Each row was made from one path, in order. Every step used is in the known rows, and no mark comes twice. Write each row's path.
Known rows
gerod, vina, nadudi: -31  271  31  48  88  -128  265  -24  90  -58  -289  151  -54  277  -106  -192  -213  -53  26  308  -156  -127  42  78
lidef, vina, furem, tofaf: -214  -198  -13  402  -139  -164  302  -204  -341  -275  89  116  -142  -258  -294  -85  190  239  190  27  60  -326  378  -53
lidef, vina: -36  -85  113  -28  19  35  94  -160  -101  -52  -93  321  -158  -60  -111  -117  66  149  136  80  -14  -21  150  29
tofaf, gerod: -69  130  -85  1  122  -159  10  73  105  131  116  66  119  214  -81  164  139  93  -43  -98  180  41  153  120
nadudi, tofaf, gerod, vina: -113  496  -73  -171  216  -426  75  32  349  161  62  198  346  348  -89  107  65  28  -19  45  284  -79  46  326
gerod, vina, lidef, tofaf, nadudi: 70  437  174  186  -34  -260  90  -527  -167  155  -180  584  -264  490  -121  -102  -143  177  31  72  149  -351  152  292
babom, vina: 17  197  -104  -231  92  -33  113  -106  31  -18  46  252  -30  57  -62  -155  -168  -11  -138  -19  -168  2  137  -178
lidef, vina, gerod: -196  46  63  -246  -1  -85  180  -329  -201  -145  -164  282  -114  72  -27  -91  80  204  -66  -3  -44  91  390  165
reze, babom: 104  -22  140  104  -104  -141  109  37  -65  10  158  -40  -237  -269  149  -125  -54  -110  4  210  1  26  -142  -39
tofaf, nadudi, vina: -87  131  241  87  -43  208  -203  -7  45  142  97  288  4  143  36  181  -90  -130  206  488  112  -87  100  9
furem, tofaf: -120  -145  -166  311  -71  -113  100  40  -83  -100  64  78  22  -70  -87  -43  213  51  -41  83  -112  -133  27  81
babom, vina, lidef, tofaf, nadudi: 153  476  -54  74  13  -66  166  -438  -146  189  -43  519  -311  346  -149  -17  -133  103  -73  -176  89  -409  341  77
furem, tofaf, nadudi: -79  18  -27  263  56  59  124  -49  -206  59  -20  310  -186  -2  -193  58  65  23  115  303  -66  -231  148  298
tofaf, gerod, vina, lidef: -3  340  -41  162  38  -573  190  -247  16  29  122  242  173  448  -67  77  -72  243  -33  -8  221  -46  35  281
furem, tofaf, gerod, vina, lidef: -127  190  -200  482  -42  -672  317  -192  -29  -41  160  342  213  378  -148  78  112  309  -89  31  151  -207  64  323
tofaf, nadudi: 27  145  124  -93  119  198  2  -64  -139  166  -50  275  -195  86  -116  61  -95  -22  153  247  16  -108  121  250
reze, babom, vina, lidef, tofaf: 206  310  -34  239  -221  -362  268  -371  -112  97  206  228  -382  28  69  -270  -93  12  -172  -224  44  -245  90  -283
lidef, vina, nadudi, tofaf, gerod: -17  366  -188  67  210  -108  394  159  254  147  -150  125  115  196  -248  160  270  -10  220  -73  353  -404  442  362
vina, nadudi, tofaf, gerod: 56  417  -340  89  181  -159  349  319  365  207  -4  -225  233  225  -187  286  196  -179  62  -108  335  -320  256  355
lidef, vina, furem: -109  -60  134  82  -61  -64  201  -226  -249  -200  26  7  -125  -170  -222  -74  38  205  220  -28  145  -162  352  -149
vina, lidef: 138  48  -108  277  -115  -234  142  -148  -69  -25  112  -167  27  57  23  137  -55  68  17  -200  109  -158  -15  117
babom, vina, lidef: 200  224  -217  39  -33  -219  240  -264  -47  -68  139  23  -18  91  -52  -23  -182  74  -125  -236  -61  -129  123  -124
vina, nadudi: 70  116  -107  161  29  39  225  126  80  -30  -190  -125  -65  96  -68  16  -60  -119  58  68  -47  -228  127  54

Which path is each row?
28  317  64  225  -162  -415  82  -441  -48  -1  -99  303  -109  418  -21  -156  -46  230  -94  -199  145  -271  2  55 -> gerod, vina, lidef, tofaf
-117  221  -34  79  55  -166  -123  -82  64  258  18  315  3  383  -96  69  284  171  -87  -314  289  -134  245  -19 -> lidef, tofaf, gerod
34  247  -139  352  -68  -376  47  -184  9  188  154  183  23  424  -84  207  260  245  -70  -511  429  -279  212  133 -> vina, lidef, tofaf, gerod
-137  491  -17  169  153  -349  181  -78  178  160  -254  490  -80  654  -197  -135  60  126  -56  -15  154  -305  300  128 -> lidef, tofaf, gerod, vina, nadudi
-169  213  313  347  -177  84  -156  -229  -89  110  110  208  -127  256  -108  140  -7  -28  212  156  385  -407  396  -231 -> lidef, tofaf, nadudi, vina, furem
279  479  87  178  -102  -194  259  -407  -245  208  144  507  -549  73  -25  -198  -193  -31  -58  43  52  -359  230  -32 -> reze, babom, vina, lidef, tofaf, nadudi
-202  227  178  -127  -63  6  -58  -189  -52  74  49  194  28  302  93  225  -61  -70  8  449  104  37  280  202 -> tofaf, nadudi, vina, gerod
-312  -82  -96  401  -28  -350  324  -130  -249  -147  209  224  -1  -54  -372  35  317  341  158  -97  254  -294  527  37 -> lidef, vina, furem, tofaf, gerod
46  148  95  353  -175  28  -37  -182  -26  128  185  132  42  172  60  332  -135  -44  230  330  222  -256  86  137 -> tofaf, nadudi, vina, lidef
22  -42  5  454  -299  -172  -31  -105  112  -60  248  -166  235  114  156  255  -43  -3  21  19  201  -175  -71  -89 -> nadudi, vina, lidef
-197  390  123  -16  106  -355  -67  -232  119  173  -67  612  34  544  -108  -134  93  242  -131  -71  212  -67  157  40 -> lidef, tofaf, gerod, vina
-115  422  -63  49  237  -294  308  50  168  67  -160  245  77  476  -146  -26  -108  37  -21  209  32  -115  195  211 -> tofaf, gerod, vina, nadudi
-187  332  128  25  103  -521  159  -173  -30  -91  149  162  140  304  -190  10  -94  184  9  40  285  -34  225  -24 -> tofaf, gerod, vina, furem
113  283  -237  72  76  -10  309  260  257  70  -129  -342  89  43  -116  122  101  -279  104  -34  172  -389  111  233 -> vina, nadudi, tofaf
101  311  -228  -57  140  39  346  59  101  -52  -121  69  -122  116  -137  -132  -217  -123  -38  33  -205  -186  268  -184 -> babom, vina, nadudi
-5  215  -75  -112  8  -149  249  -179  -100  -158  201  -64  -26  -38  -160  -120  -239  28  -75  -141  38  -126  341  -431 -> babom, vina, furem
-203  215  146  293  38  -270  274  -249  -353  -114  6  344  -131  82  -331  -84  -152  130  143  442  21  -306  260  151 -> gerod, vina, furem, tofaf, nadudi
-200  -32  164  342  -250  -109  -57  -45  28  -141  269  -244  177  -40  33  134  -26  -48  136  102  280  -135  142  -364 -> nadudi, vina, furem
-183  292  -219  339  138  -389  383  85  118  -40  -85  278  81  411  -261  -79  64  100  -59  238  -53  -282  208  289 -> furem, tofaf, gerod, vina, nadudi
-214  -70  48  421  -98  106  -59  3  -48  64  157  353  32  75  -74  158  87  -83  169  535  4  -191  136  105 -> furem, tofaf, nadudi, vina
-35  69  48  544  -375  -168  -132  -243  118  80  165  83  85  310  124  146  141  37  -36  -193  307  -343  52  -201 -> nadudi, vina, lidef, tofaf
18  491  -65  4  146  -229  355  72  322  -3  -262  -53  142  237  -131  -65  -82  -208  34  213  59  -311  42  276 -> gerod, vina, nadudi, tofaf
-154  -144  -107  457  -155  -242  243  -45  -198  -226  202  -231  6  -171  -203  -6  148  89  22  -35  118  -300  226  -127 -> vina, furem, tofaf
-147  110  263  259  -110  97  -29  -92  -105  1  225  -10  32  33  -93  237  -147  -106  302  384  306  -214  260  -115 -> tofaf, nadudi, vina, furem
-364  -67  -93  611  -171  -360  69  59  54  -112  458  -115  319  83  -124  300  269  66  78  113  381  -253  336  -218 -> nadudi, vina, furem, tofaf, gerod
53  202  45  171  -51  -432  197  -330  -74  -110  0  126  58  252  -18  -60  -222  170  -18  76  23  -82  -132  150 -> gerod, vina, lidef
-272  151  -81  187  109  -458  165  -64  51  -10  34  452  116  295  -167  -65  112  213  -103  224  -1  -30  99  206 -> furem, tofaf, gerod, vina
-10  258  151  -4  60  173  -88  -208  -122  252  -135  464  -325  224  -132  -30  55  39  76  23  108  -290  213  148 -> lidef, tofaf, nadudi
-114  219  -50  547  -233  -324  -120  -147  182  204  279  189  226  477  64  333  244  130  -29  -304  559  -315  165  -60 -> nadudi, vina, lidef, tofaf, gerod
